Known rows, with every step that occurs
kofef-sarog-fovi-poto-roper-dukir-tonu: [ 1.17 -0.96  2.96  3.42  1.95  2.14  0.39 -0.96 -2.24 -1.46 -2.75  0.52
  1.70 -3.08 -3.59  0.91 -2.12  2.07 -1.20 -2.26  1.03 -1.87  1.05 -1.50
  1.20  2.80 -0.01 -0.23]
doli-fovi-poto: [ 1.58  0.68 -1.95  1.78  0.61 -1.61 -0.29  3.32 -0.56 -0.46 -0.84  0.02
 -0.36  1.27 -0.86  0.87 -1.79  1.63  0.16 -0.40  1.94 -0.77  0.60 -0.55
  0.22  1.53 -0.66 -1.06]
tonu-doli: [-0.93  0.43  2.19  0.06 -0.61  0.07  0.27  0.72 -0.74  0.13  2.08  0.70
 -0.76  0.25 -0.52 -0.24 -0.40 -1.94  1.20  2.13  0.04 -0.63 -0.07  0.50
  0.45  1.50 -0.30 -0.36]
tonu-doli-kofef-roper-sarog-dukir-poto: [-2.25 -0.88  2.57  2.56 -0.02  2.58 -0.21  1.69 -0.14  0.61  2.99  1.77
  1.14 -0.71 -1.55  2.39 -0.82 -2.63  0.06  2.54 -0.13 -0.86 -0.54 -0.09
  0.86  0.63  0.18  2.90]
doli-fovi-poto-roper: [ 3.28 -0.02 -1.51  3.98  0.84 -0.86 -0.24  2.04 -1.99 -0.23 -2.62  0.92
 -0.36 -0.04 -1.16  0.71 -1.13  1.77  1.02 -1.31  2.11  0.03  0.84 -0.91
  0.41  1.79  0.04 -2.33]
doli-tonu: [ 1.29 -0.65 -0.31 -0.07 -0.19 -0.31  0.15  0.17 -0.53 -0.35 -2.29  0.38
  0.23 -0.21 -0.50  0.09 -0.17 -1.14  1.24 -0.41 -0.66 -0.23  1.21 -0.23
  0.02  0.42  1.83  0.65]
roper-dukir: [ 0.12  0.25  1.26  0.20  1.07  0.60  0.08  0.61 -1.87  0.04  1.50 -0.04
  1.08  0.18 -0.41  0.88 -1.08  0.51 -0.79 -0.88 -1.20 -0.47 -2.15 -0.70
  0.14  0.46 -0.58  0.35]
sarog-dukir-poto: [ 0.15  0.40  0.96  1.46  0.13  0.98 -0.16  2.57  2.84  0.03  0.09  0.59
  0.92 -0.58 -0.23  1.48 -0.51 -1.55 -1.02  0.67 -0.18 -0.84 -0.31  0.17
  0.43  0.29  0.36  1.61]
fovi-poto: [ 0.77  0.47 -0.37  0.66  0.29 -0.50  0.01  0.97 -0.09 -0.34 -0.95  0.15
  0.94 -0.16 -1.35 -0.10 -2.71  0.99  0.02 -1.46  1.23 -0.94  0.86 -0.58
  0.28  1.58 -0.81 -0.63]
sarog-roper-poto: [ 0.10 -0.38  0.79  1.59  0.39  1.38  0.35 -0.73  0.24  0.42 -0.43  0.45
  1.52  0.03  0.24 -0.42 -2.01  2.75 -0.97 -1.72 -0.59 -0.44 -1.72 -1.15
  0.57  0.82  0.38  1.82]
sarog-roper-dukir-tonu-doli-kofef: [-1.14 -1.10  1.75  2.20 -0.16  1.20  0.61  0.20 -0.91  0.69 -0.75  1.17
  0.76  0.71 -1.77  0.15 -1.44  1.12  1.12  2.67 -0.85 -0.76  0.80 -0.55
  1.67  2.04  2.06  0.94]
sarog-fovi-poto-roper-dukir: [ 2.45  0.26  2.33  3.49  1.77  1.46  0.33  0.70 -3.50 -0.88 -0.94  0.57
  1.98 -1.73 -1.47  0.86 -2.55  1.02 -1.05 -4.27  0.65 -1.25 -1.41 -1.73
  0.78  2.33 -0.33 -1.08]
doli-fovi-poto-roper-dukir: [ 3.01  0.27 -0.07  3.76  1.82 -0.16 -0.11  2.46 -3.65 -0.20 -0.82  0.79
  0.75  0.22 -1.40  1.53 -2.07  2.17  0.19 -2.08  0.75 -0.46 -1.28 -1.51
  0.51  2.09 -0.47 -1.74]
poto-roper-sarog-dukir: [ 0.73 -0.41  0.47  3.00  1.48  2.57  0.08  1.78 -1.68 -0.05  1.87  1.14
 -0.34 -5.38 -0.82  1.44 -0.66  0.38 -1.79 -1.28  0.24 -0.51 -0.13 -0.83
  0.51  0.31  0.70  0.00]
fovi-poto-roper-dukir-tonu-doli-sarog: [ 0.56 -1.04  1.29  3.32  0.68 -0.11  0.34  0.15 -2.65 -0.66 -2.17  1.94
 -0.59 -0.09 -2.69  0.56 -2.45  0.84  0.91  0.87  1.36 -1.29  1.78 -0.32
  1.53  2.40 -0.33 -2.49]
kofef-sarog-dukir-tonu: [-0.80 -0.68  0.63  1.00  0.83  1.54  0.17  0.81  1.23 -0.56 -0.04  0.02
 -0.64 -4.02 -2.29  0.96  0.03  0.57 -1.16  2.06 -0.03 -1.32  2.82 -0.30
  0.89  0.35  0.68  1.16]
dukir-tonu: [ 0.47 -0.43  0.60  0.05  0.14  0.14  0.19 -1.01  1.41 -0.23 -3.10 -0.13
  0.17  0.50 -1.40  0.04  0.14  1.31  0.31  1.02  0.10  0.00  2.23  0.16
  0.65  0.26  0.81 -0.42]
kofef-roper: [-0.54 -0.64  1.36  0.18 -0.41  0.95 -0.10 -1.82 -2.13  0.34  1.36 -0.06
  0.68  0.66 -0.19  0.77  2.61 -0.60  1.16  0.39 -0.69  1.02 -0.26 -0.42
 -0.11 -1.42 -0.16  1.12]
tonu-doli-dukir-sarog: [-1.49 -0.79  2.59  0.47 -0.91 -0.16 -0.07 -0.19 -0.04 -0.82  1.10  0.86
 -1.12  1.93 -1.14 -0.36  0.30 -1.93  1.88  2.49  1.18 -0.56  0.85  1.75
  0.23  1.36 -0.81 -0.05]
sarog-fovi-poto: [ 0.81  0.72  1.07  1.44  0.50  0.37  0.28  1.11 -0.29 -1.28 -0.88 -0.26
  1.16 -1.09 -0.95  0.08 -2.29  0.39 -1.38 -3.08  1.90 -1.67  0.58 -0.88
  0.53  1.85 -0.40 -0.25]
fovi-poto-roper: [ 2.51 -0.18 -0.13  2.99  0.59  0.14  0.04  0.04 -1.61 -0.08 -2.74  1.02
  0.82 -1.30 -1.61 -0.11 -1.93  1.12  0.98 -2.35  1.50 -0.16  1.09 -0.93
  0.48  1.83 -0.11 -1.88]
tonu-doli-fovi-poto-roper-dukir: [ 2.30  0.54  1.51  3.80  1.39 -0.12  0.07  2.97 -4.20 -0.10  0.70  1.29
  0.20  0.33 -1.79  1.38 -2.31  0.66  1.07 -0.51  0.78 -0.97 -1.40 -1.16
  0.86  3.21 -0.69 -1.98]
tonu-doli-kofef-sarog-fovi: [-2.74 -1.00  1.96  1.93 -0.09  1.42  0.19  0.18 -1.74 -0.93  1.86  0.58
 -0.46 -2.37 -1.30  0.12 -1.02 -2.13 -0.57  1.33  1.17 -1.99  0.62 -0.33
  0.75  1.66  0.12  1.72]
fovi-poto-roper-dukir-sarog: [ 1.83 -0.78  0.86  2.07  1.67  0.38 -0.26 -2.24 -2.58 -0.29 -1.82  1.14
  1.52 -0.52 -2.94 -0.16 -3.68  1.59 -0.17 -2.70  1.00 -0.53 -0.24 -0.73
  0.35  2.16 -2.39 -1.17]
fovi-poto-roper-sarog-dukir-tonu-doli: [ 0.69 -0.02  2.81  3.16  0.97  1.94  0.51  1.88 -0.99 -0.32  0.03  1.67
 -0.25 -3.84 -3.46  0.96 -2.67  0.29  0.18  0.90  1.38 -1.68  2.42 -0.49
  1.69  3.22  0.40 -1.28]
kofef-sarog: [-2.10 -1.05  0.21  0.32  0.31  0.91 -0.21 -0.65 -0.66 -0.54  1.60  0.25
 -0.39 -2.67 -1.21  0.07 -0.11 -0.24 -0.60  0.93  0.38 -0.91  0.11 -0.05
 -0.21  0.54 -0.75  1.66]

Rows
[ 2.91 -0.01  0.59  4.09  0.52 -0.70  0.10  1.86 -1.52 -0.29 -3.31  1.35
 -0.73  0.60 -2.55  0.64 -1.23  1.35  2.20  0.92  2.30 -0.46  2.47 -0.44
  1.20  3.08  0.42 -2.91] | dukir-tonu-doli-fovi-poto-roper
[-0.65 -0.56  2.43  1.97  0.16  1.90  0.12  0.62  1.36  0.06 -0.05  0.91
  2.79  0.87 -0.20  0.94 -0.46  0.87 -1.22 -0.79 -1.13 -0.71 -3.26 -0.27
  0.34  1.45  0.90  2.93] | sarog-roper-dukir-poto
[ 0.26 -0.38  3.09  2.68  0.78  2.31  0.51  1.17 -0.88 -0.08  0.78  1.55
 -0.90 -3.79 -2.46  0.99 -0.74 -0.45  0.11  1.93  0.44 -0.99  1.90 -0.08
  1.46  2.10  1.11 -0.86] | poto-roper-sarog-dukir-tonu-doli
[ 2.36  0.07  1.21  2.82  1.60  0.72  0.14  0.53 -3.28 -0.05 -1.03  0.92
  1.75 -1.03 -1.79  0.77 -2.82  1.53  0.09 -2.95  0.18 -0.65 -1.16 -1.52
  0.55  2.14 -0.71 -1.38] | fovi-poto-roper-dukir
[-0.86 -1.67  1.51  3.60  1.02  1.15  0.13 -0.32 -3.12 -0.09 -1.22  1.85
  0.71 -1.99 -4.43  0.53 -3.85  0.58  1.49  1.87  0.94 -1.90  1.99 -1.14
  1.41  3.53 -0.40 -0.04] | fovi-poto-roper-dukir-tonu-doli-kofef-sarog
[-0.15  0.00  2.27  0.90  0.61  0.83 -0.19  0.72  0.94 -0.01 -0.16  0.63
  2.37  2.16 -0.69  1.42 -1.46 -0.54 -0.70 -0.38 -0.91 -0.76 -2.70 -0.05
  0.08  1.17 -0.73  1.55] | roper-dukir-poto
[-0.48 -0.36  1.54  1.38  0.56  1.82  0.45  0.41 -1.36  0.17  1.69  0.26
  1.55 -1.23  0.14  0.37 -0.01  2.07 -1.34 -1.36 -1.54 -0.44 -2.82 -0.93
  0.44  0.82  1.16  1.85] | sarog-roper-dukir
[-1.18 -0.40  0.19  1.06 -0.68 -0.38  0.09  0.75 -1.06  0.76  0.57  1.05
 -0.51  1.16 -0.74 -0.08 -1.71 -1.66  1.93  2.87  0.21 -0.42  1.11  0.03
  0.83  1.16  0.42 -0.18] | tonu-doli-kofef
[ 2.40 -0.64  1.11  3.29  0.90  0.74 -0.01 -1.75 -1.56 -1.11 -3.43  0.90
  1.07 -1.83 -2.21 -0.60 -2.48  0.83 -0.54 -3.82  2.67 -0.77  1.36 -0.73
  0.65  2.23 -0.98 -1.59] | dukir-sarog-fovi-poto-roper
[-0.67 -0.53  3.10  2.06  0.65  1.01  0.06 -1.43 -3.72 -0.66  0.96  0.72
  1.97  0.81 -3.08  0.48 -3.30 -0.85  0.19 -1.17  1.34 -1.61  0.22 -1.07
  1.12  2.33 -2.10  0.68] | tonu-doli-kofef-roper-dukir-sarog-fovi-poto
[ 0.64  0.20  1.89  1.18  1.47  0.55  0.03 -0.67 -1.35 -1.48 -0.54 -0.03
  1.97 -0.67 -2.32  0.02 -4.07  0.95 -2.13 -3.73  1.67 -1.99 -0.37 -0.83
  0.60  2.36 -2.32  0.04] | roper-dukir-sarog-fovi-poto
[ 0.02 -0.75  1.37  1.00 -0.55  0.19  0.32  0.90  1.64 -0.95 -2.86 -0.17
 -0.24  1.85 -0.81  0.74  1.84  0.80  1.53  1.75  0.40 -0.12  2.39  0.82
  0.60  0.18  1.99 -0.29] | doli-dukir-tonu
[ 1.69 -0.48  0.69  3.22  1.69  2.08  0.29  1.23 -0.07 -0.49 -2.14  0.99
  0.50 -4.46 -3.11  1.28 -2.51  2.46 -1.26 -1.18  1.33 -1.18  2.69 -1.01
  1.30  1.68  0.86 -0.89] | fovi-poto-roper-sarog-dukir-tonu
[-0.10  0.56  2.47  0.73 -0.04  0.85  0.57  1.98  0.76 -0.01  0.92  0.53
 -1.10 -1.57 -1.69  0.64 -0.13 -1.28  0.54  3.31 -0.25 -1.13  2.38  0.25
  1.44  1.46  0.91 -0.48] | sarog-dukir-tonu-doli
[ 0.38 -0.81  2.30  2.99  1.18  2.73  0.22 -0.67 -2.15 -1.20  0.03  0.73
  0.50 -3.61 -0.48  0.65 -0.25  0.43 -2.26 -3.35  1.52 -0.72 -1.07 -0.67
  0.34  0.99  0.64  0.03] | poto-roper-sarog-fovi
[-0.23  0.19  1.44  1.66  1.15  1.53  0.19  0.93 -0.82 -1.56  0.43  0.15
  1.37 -2.64 -1.50  0.52 -3.28  1.21 -2.60 -3.79  2.29 -2.08 -0.33 -0.89
  0.43  2.18 -0.75  0.44] | roper-sarog-fovi-poto
[-1.36 -2.00  1.89  3.10  0.81  1.52  0.11 -0.98 -3.16  0.16 -0.39  1.72
  0.01 -1.84 -3.45  0.61 -1.92 -0.20  1.46  2.88 -0.02 -1.21  1.45 -0.72
  1.18  2.44  0.22  0.43] | poto-roper-dukir-tonu-doli-kofef-sarog
[ 0.24 -0.28  2.78  1.31  1.21  1.33 -0.04 -2.15 -2.88 -1.22  0.42 -0.08
  2.44 -0.11 -2.46  0.56 -2.14  0.57 -1.26 -3.43  1.20 -1.23 -0.59 -1.11
  0.51  1.33 -2.39  0.86] | kofef-roper-dukir-sarog-fovi-poto
[ 1.29 -0.74  2.82  2.25  1.53  1.63  0.05 -2.43 -2.52 -1.11 -0.90  0.45
  1.09 -1.39 -1.35  0.09 -1.19  0.16 -1.74 -3.30  0.72 -0.66 -1.16 -0.61
  0.45  1.21 -1.07 -0.25] | poto-roper-dukir-sarog-fovi
[-0.21 -0.06  2.49  2.36  0.86  0.31  0.55  1.16 -1.61 -1.76 -0.91  0.65
  0.39 -0.37 -2.28  0.69 -3.14  0.49 -1.30 -0.96  1.86 -2.64  1.15 -0.65
  1.57  2.64 -0.60 -1.12] | roper-dukir-tonu-doli-sarog-fovi-poto
[ 0.77  1.04 -0.21  1.84  0.11 -1.55 -0.07  3.77 -1.15 -0.38  0.91  0.61
 -0.96  1.46 -1.26  0.70 -2.02  0.16  1.07  1.42  2.05 -1.30  0.54 -0.17
  0.57  2.79 -0.86 -1.33] | tonu-doli-fovi-poto
[ 0.65 -0.78  1.31  4.35 -0.08  0.94 -0.02  1.96  0.10 -0.04 -0.64  2.46
 -0.84 -1.40 -0.65  1.22 -0.18 -2.48  0.43  1.63  0.85 -0.67  0.57  0.33
  1.03  1.09  0.64 -0.61] | tonu-doli-sarog-dukir-poto-roper
[-0.83 -1.35 -0.39  1.08 -0.52  0.55 -0.22 -1.77 -2.49  0.90  0.03  0.28
  0.82  1.52 -0.51  0.79  1.39 -0.50  1.91  1.22 -0.56  1.15  0.77 -0.77
  0.26 -1.65  0.44  1.22] | doli-kofef-roper
[ 2.46 -0.65 -0.38  2.96  1.93 -0.49 -0.52 -0.34 -3.00 -0.39 -1.63  1.03
  0.56  0.67 -2.54  0.59 -2.93  2.18 -0.07 -1.78  1.55 -0.37 -0.46 -0.71
  0.32  2.08 -2.25 -1.59] | doli-fovi-poto-roper-dukir-sarog
[-1.74 -0.73  0.08  0.93 -0.65 -0.75  0.09  0.55 -1.25 -0.38  1.33  1.30
 -2.12  0.36 -0.02 -0.10 -0.18 -1.55  0.44  2.44  0.86 -0.75  0.69  0.76
  0.56  0.34 -0.35 -0.93] | tonu-doli-sarog
[ 0.92  0.12  0.49  0.75  0.63  0.85  0.33  1.31  1.68 -0.14 -1.38 -0.19
 -0.36 -2.05 -1.32  0.93  0.07  0.79 -0.61  1.30 -0.33 -0.53  2.73 -0.28
  1.09 -0.09  1.31 -0.15] | sarog-dukir-tonu
[-1.48 -0.14  3.60  1.74 -1.51  0.40  0.04  2.81  2.19 -0.68  0.39  1.17
  0.33  3.43 -0.16  1.16  0.98 -3.09  2.08  2.91  0.54 -0.93 -0.70  1.65
  0.30  1.88  0.75  1.15] | tonu-doli-dukir-poto
[-0.72 -0.39  1.52  3.22  0.84  0.56  0.26  2.80 -1.53 -0.78  1.09  0.88
 -0.01 -1.06 -3.00  1.03 -1.87  2.62 -0.10  1.88  1.29 -2.26  0.14 -0.80
  1.23  3.99  0.18  1.00] | kofef-sarog-roper-dukir-tonu-doli-fovi-poto
[ 0.04  0.65  0.24  1.29 -0.25 -1.16 -0.09  3.25 -1.21 -0.03  2.07  0.52
 -2.08  1.85  0.08  0.88  0.71 -1.01  1.14  3.14  0.84 -0.38 -0.30  0.44
  0.36  1.28  0.00 -0.82] | tonu-doli-fovi
[ 1.24 -0.06  0.11  3.49  1.70  2.18  0.08  2.37 -1.69 -0.26  1.17  1.25
  0.29 -5.54 -1.84  1.39 -2.61  1.11 -1.75 -2.26  1.24 -1.22  0.49 -1.25
  0.77  1.46  0.07 -0.45] | fovi-poto-roper-sarog-dukir
